Each row was made from one walk, in order. Every step used is in the known rows, and no mark comes twice. Write each row's walk.
Known rows:
lenul, vibi, bafeb: [-1.67 -5.40 -6.26 -1.10  6.06 -1.25  1.68 -5.96  2.40  1.71  0.52  4.86
 -1.06 -5.45  1.93 -0.84 -3.84 -1.46 -2.23  1.18 -3.39  0.20]
vibi, lenul, bikug, felin, vave, bafeb, sofi: [-0.84  3.96 -4.30  1.38 -1.56 -1.41  5.43 -4.04 -0.04  4.43  3.39  3.58
 -2.04 -0.18  1.80 -4.01 -0.51  0.44 -3.13  2.72 -0.61 -5.30]
felin, vave, bafeb: [-3.07  4.44 -0.90  5.13  7.32 -0.06  2.45 -1.16 -1.37 -1.45 -0.16  3.64
 -4.47 -5.19  1.94 -0.95 -2.74 -0.71 -3.45  6.28 -0.14 -3.84]
bikug, bafeb, vibi: [ 1.18  1.99 -0.56  2.44 -1.43  4.58 -1.85 -1.01 -2.08 -1.83  1.40  1.88
  7.48  2.82  0.87  3.38  1.24 -3.36  0.53 -2.96  0.69 -1.84]
sofi, bafeb, vibi: [ 0.61 -0.08 -4.92  1.96 -4.34  3.64 -0.67 -2.29 -0.85 -1.16  2.13  5.19
  4.38  6.51  0.46  3.03  0.21 -1.17  2.85 -5.11  0.23  0.68]
sofi, bafeb, bikug: [-2.35  1.04 -3.86  1.32 -1.94 -1.03 -1.02  0.30  3.30 -3.06  2.28  0.82
 -2.40  4.53  2.51  2.30 -1.35 -3.03 -1.39 -1.20  2.18 -1.66]
vibi, lenul, sofi, bafeb, bikug, felin: [ 2.68  1.33 -0.30 -1.35 -6.64  0.03 -0.10 -5.48  4.30 -0.94  2.75 -1.09
  2.15  2.53  2.69  0.60  1.37 -0.31 -3.88 -0.64  0.10 -5.23]
vave, bafeb, sofi: [-2.50  2.38 -5.39  3.74 -0.52 -1.06 -0.44 -0.70  1.08  1.32  2.54  4.85
 -1.98  0.52  2.15 -3.73 -3.91 -2.25 -2.62  1.57 -0.09 -3.96]
bikug, felin: [ 1.00  1.94 -0.16 -0.76 -0.49  3.53 -0.75 -3.87  1.17 -2.81 -0.03  0.81
 -0.41  0.14  3.00  0.38  1.30  0.65 -1.20 -0.07 -3.43 -7.77]
felin, vave, bafeb, sofi: [-3.07  3.74 -5.49  3.84  1.62 -1.87  2.80 -0.88 -1.12  1.99  3.28  5.48
 -3.45 -0.74  2.01 -2.45 -1.43 -1.96 -1.65  3.01  0.66 -3.44]
vibi, lenul, vave: [-1.54  2.11 -3.77 -2.41  5.98  2.29  1.69 -2.74  1.78  1.46  0.82 -0.27
 -1.27 -0.41 -0.14  2.87 -2.05 -2.67 -4.27 -4.54 -1.84 -2.24]
bikug, bafeb: [-0.51  4.45 -0.63  1.14  2.71  3.67 -2.76 -3.05 -0.06 -3.64  1.06 -0.42
  2.74  3.45  0.08  3.28 -1.56 -2.45 -3.28 -0.86 -0.97 -6.34]
lenul, vibi, bafeb, bikug, felin: [ 0.09 -3.40 -0.57 -1.04 -0.23 -1.12  1.04 -2.75  3.10  0.57  1.51  0.64
 -0.90 -4.98  5.24 -2.03  1.07 -1.81 -2.08  2.79 -1.05 -4.31]
felin, vave, bafeb, vibi, lenul: [-0.20  3.15 -1.09  2.45  0.34  2.10  2.86 -2.98  0.19  1.72  2.25  0.67
  1.79 -4.86  3.23 -1.53  0.67 -1.18 -4.53 -0.01  1.52 -0.13]
vibi, bafeb: [-1.53 -1.29 -4.33 -0.81  5.23 -1.04 -1.86 -4.90 -0.01 -0.65 -0.23  6.64
 -2.39 -2.97  1.22 -0.53 -2.66 -0.47  1.20  2.62 -3.72 -0.91]
vibi, lenul: [-0.75  3.09 -3.20 -2.04  1.37  2.19  0.07 -5.44  4.09 -1.19  1.24 -1.73
 -0.99 -1.34  2.63  0.37 -1.14 -0.66 -6.19 -2.83 -1.13 -3.07]
vibi, lenul, vave, bafeb: [-2.34  2.78 -0.97  3.02  6.49  1.32  0.74 -1.15  1.28  1.87  0.12  1.07
 -2.28 -4.39  0.87 -2.35 -5.96 -2.28 -6.59  1.62 -0.92 -3.35]
bikug, bafeb, vave: [-2.62  4.92  3.76  4.10  1.03  3.30 -3.67 -3.51  4.73 -5.56  0.60 -1.02
  3.91  2.02  0.88  2.74 -0.47 -2.33 -1.60  1.74  1.48 -3.58]
vave, bafeb: [-2.48  2.53 -0.80  5.05  4.59  0.88 -1.50 -0.90  1.26 -2.21 -1.23  2.88
 -2.69 -3.80  2.19 -2.68 -5.92 -1.20 -4.48  4.52 -1.16 -4.39]
bikug, felin, vave, bafeb: [-1.44  4.63  1.10  4.52  4.74  1.13  2.73 -2.21 -1.59 -0.82  0.25  2.74
 -3.57 -5.41  2.91 -2.24 -0.69  0.57 -3.04  6.92 -0.94 -6.55]
bafeb, sofi: [-1.86  1.73 -7.47 -0.24 -1.45 -0.45 -0.12 -1.80  1.27  0.18  2.81  4.10
 -1.29  3.76  1.60  0.34 -0.68 -2.41 -0.33 -2.84 -0.82 -3.10]
bafeb, vibi, lenul, bikug, felin, vave: [ 1.56  3.26 -1.26 -1.91  0.44  1.95  7.57 -5.43 -1.95  1.21  0.84  1.90
  0.75 -0.71  1.24  2.60  4.94  1.89  0.53  0.39 -1.81 -3.81]

Write each row's walk:
[-1.10 -0.49 -1.66 -0.68  4.07 -1.69  6.12 -3.09 -0.11  1.09  2.40  1.53
 -3.07 -6.02  4.22  0.92  4.15 -1.24 -0.89  4.20  0.07 -3.18]
lenul, vibi, bafeb, bikug, felin, vave
[-0.79  3.77 -1.30  0.15  0.34  0.25  4.19 -2.37 -0.98 -1.46  3.07  1.19
 -3.35  1.08  3.07  2.76  4.91 -0.25  0.44  1.92  0.91 -5.02]
sofi, bafeb, bikug, felin, vave
[-1.31  3.34 -4.36  2.42 -0.45 -1.73  4.91 -2.66 -1.13  3.19  2.36  5.49
 -2.54  0.78  1.19 -2.86 -1.03  0.14 -0.68  3.67 -1.15 -5.53]
lenul, bikug, felin, vave, bafeb, sofi
[-0.32  4.34 -0.98 -0.64  3.69  2.00  4.23 -4.14 -1.95 -1.91  0.98  1.96
 -2.80 -1.54  2.46  2.83  4.47  0.90  0.22  2.04 -1.84 -6.12]
bikug, felin, vave
[ 1.37  0.51 -5.34 -2.07 -3.33  1.82  4.09 -6.18  1.97  1.36  0.17  2.54
  3.28  5.74 -1.28  2.23 -2.16  1.26 -0.96 -4.57 -2.09 -0.21]
sofi, bafeb, vibi, lenul, bikug
[ 0.28  1.80 -0.98  2.36 -1.37  2.79  0.30 -2.72  1.84  1.14  1.49  0.20
  3.00 -3.85  3.35 -2.64 -1.33 -1.43 -5.27 -1.01  0.96 -0.47]
vave, bafeb, vibi, lenul
[-1.07  3.78  0.06 -0.02  2.60 -0.11  4.26 -1.14 -0.84 -1.94  1.64  0.26
 -3.55 -2.84  3.94  2.64  5.29 -1.07 -0.27  3.27  0.49 -5.14]
bafeb, bikug, felin, vave
[-1.16  2.21 -0.46 -0.58  3.56 -1.48  3.89 -2.52 -1.75 -0.42  1.99  2.70
 -3.84 -4.56  3.83  1.05  4.98 -0.62  1.25  4.99 -0.31 -3.79]
vibi, bafeb, bikug, felin, vave
[-0.95  1.93 -0.81  5.75  2.34  1.63  2.41  0.63 -3.13  0.00  0.47  5.10
  1.62 -4.04  2.15  0.13  0.30 -2.00  0.38  2.79  1.23  0.17]
felin, vave, bafeb, vibi
[-3.85  3.07  0.23  5.05  4.85 -3.01  1.96  3.20  1.08 -1.92  0.66  0.66
 -5.01 -6.09  4.32 -0.60 -1.34 -3.75 -3.93  6.62  3.18 -2.21]
felin, vave, bafeb, bikug
[-0.09  0.77 -4.72 -1.18  0.84  3.47  2.02 -2.85  0.05  3.10  2.65  1.79
  2.66  3.52 -0.89  3.24 -0.78 -2.65 -1.24 -7.03 -0.35  0.36]
sofi, bafeb, vibi, lenul, vave
[-0.95  3.79 -5.19  0.51 -2.10  1.06 -1.48 -2.45 -0.10  0.24  4.30  2.20
  2.39  6.20  0.56  0.98 -0.37 -3.38 -1.57 -2.84  0.07 -5.46]
bikug, bafeb, sofi
[-2.43  2.44 -5.56  2.16  0.93 -0.73  1.47 -0.96  1.10  4.66  3.52  3.40
 -1.64  0.01  1.12 -3.56 -4.00 -3.17 -4.34 -0.71  0.04 -3.10]
vibi, lenul, vave, bafeb, sofi
[-3.75  1.12  0.07  4.43  5.20 -2.18  0.05  4.65  1.96 -0.62 -0.01  0.60
 -3.74 -4.49  2.87 -0.76 -4.35 -5.37 -4.09  3.96  2.14 -2.06]
lenul, vave, bafeb, bikug
[ 0.00  0.28 -3.73  0.93 -2.71 -2.93 -0.98 -2.31  4.06 -2.88  1.46  2.01
  0.79  4.30  0.39  4.09 -2.33 -3.02 -2.31 -0.44  1.64 -0.50]
lenul, sofi, bafeb, bikug
[-1.67  3.78 -3.86  3.29 -0.43 -0.84  2.92 -1.77 -1.26  2.39  3.63  4.71
 -2.63 -0.86  2.76 -3.55  0.15 -0.88 -1.51  3.38 -0.04 -5.58]
bikug, felin, vave, bafeb, sofi
[-0.27  1.96  2.83  1.40 -0.19  0.61  0.72  0.18  2.66  0.91  1.47 -2.26
 -1.64 -4.42  4.79 -3.25 -0.35 -2.24 -5.38  2.88  0.55 -6.44]
vibi, lenul, vave, bafeb, bikug, felin
[ 1.21  3.15  0.47  1.80 -1.73  3.07  2.98 -3.78 -0.08  2.27  2.64  0.06
  2.46 -4.79  4.05 -2.55  2.29 -0.12 -4.34  0.53  0.92 -2.31]
bikug, felin, vave, bafeb, vibi, lenul
[ 2.85 -0.85 -4.72  1.57 -5.26  1.70 -0.57 -4.91 -0.07 -1.06  1.21  6.37
  7.60  6.40 -1.73  4.89 -0.75 -1.12  2.10 -4.36 -0.47  1.80]
lenul, sofi, bafeb, vibi
[ 2.60  1.60 -3.01 -2.23  0.50 -1.01 -0.01 -8.78  4.84 -1.58 -0.56  0.86
  3.90 -1.33 -0.97  3.59 -2.69 -0.71 -6.62 -1.36 -2.20 -1.31]
vibi, lenul, sofi
[ 4.30  1.92  0.43  0.92 -2.00 -0.19  2.89 -7.79  1.22  1.38  0.68  2.25
  6.61 -4.28  0.29  1.20  0.79 -0.01 -4.98  1.68 -0.56 -1.25]
bikug, felin, vave, bafeb, vibi, lenul, sofi
[ 1.11  0.42 -3.88 -2.26 -1.02  1.42  4.13 -4.97  2.12  0.82 -1.22  1.54
  2.96  1.84 -0.37  2.06 -1.67  0.53 -1.70 -3.25 -2.35 -0.37]
bafeb, vibi, lenul, bikug
[-2.82 -4.83 -3.89 -0.05  3.79 -4.04  1.29 -0.62  4.16  0.58  1.25  1.81
 -2.29 -6.12  4.22 -0.54 -2.19 -4.33 -2.80  2.51  0.84  1.04]
lenul, vibi, bafeb, bikug
[-0.32  0.77 -3.27 -1.34  3.14  3.14  2.20 -1.49  0.24  2.62  1.25  0.90
  2.39 -0.25  0.02  3.13 -0.20 -3.41 -1.97 -5.80 -0.65  0.21]
bafeb, vibi, lenul, vave
[-0.42  0.33 -0.77  5.61  0.11  2.36 -0.79  0.86 -1.00 -0.72 -0.42  4.41
  3.12 -2.88  2.34 -1.20 -2.21 -2.26 -0.49  1.33  0.55 -0.39]
vave, bafeb, vibi
[-0.41  1.74  2.93  3.05 -1.18  0.35 -0.86  0.79  2.31 -1.99  0.44 -0.67
 -1.85 -3.92  5.41 -3.18 -0.34 -1.62 -3.67  4.75  0.33 -7.08]
vave, bafeb, bikug, felin
[-2.89  1.87 -5.81  3.28  2.04 -0.98  0.85  0.60 -0.17  3.39  2.48  5.34
 -2.06  0.83  0.54 -2.54 -4.42 -3.48 -1.95  0.20 -0.52 -3.30]
lenul, vave, bafeb, sofi
[ 2.28  1.97 -1.01 -3.63 -1.93  2.62  3.08 -7.04  2.86 -0.09 -0.73 -0.43
  0.46  1.23  1.33 -0.08 -0.07  2.67 -3.10 -0.79 -4.57 -7.25]
vibi, lenul, bikug, felin
[ 1.11  1.43 -4.42 -0.44 -5.00  3.71  0.42 -5.25  1.89  0.85  3.58  0.79
  3.83  3.66  1.79  0.79  0.68 -0.56 -2.54 -6.22  0.73  0.34]
sofi, bafeb, vibi, lenul
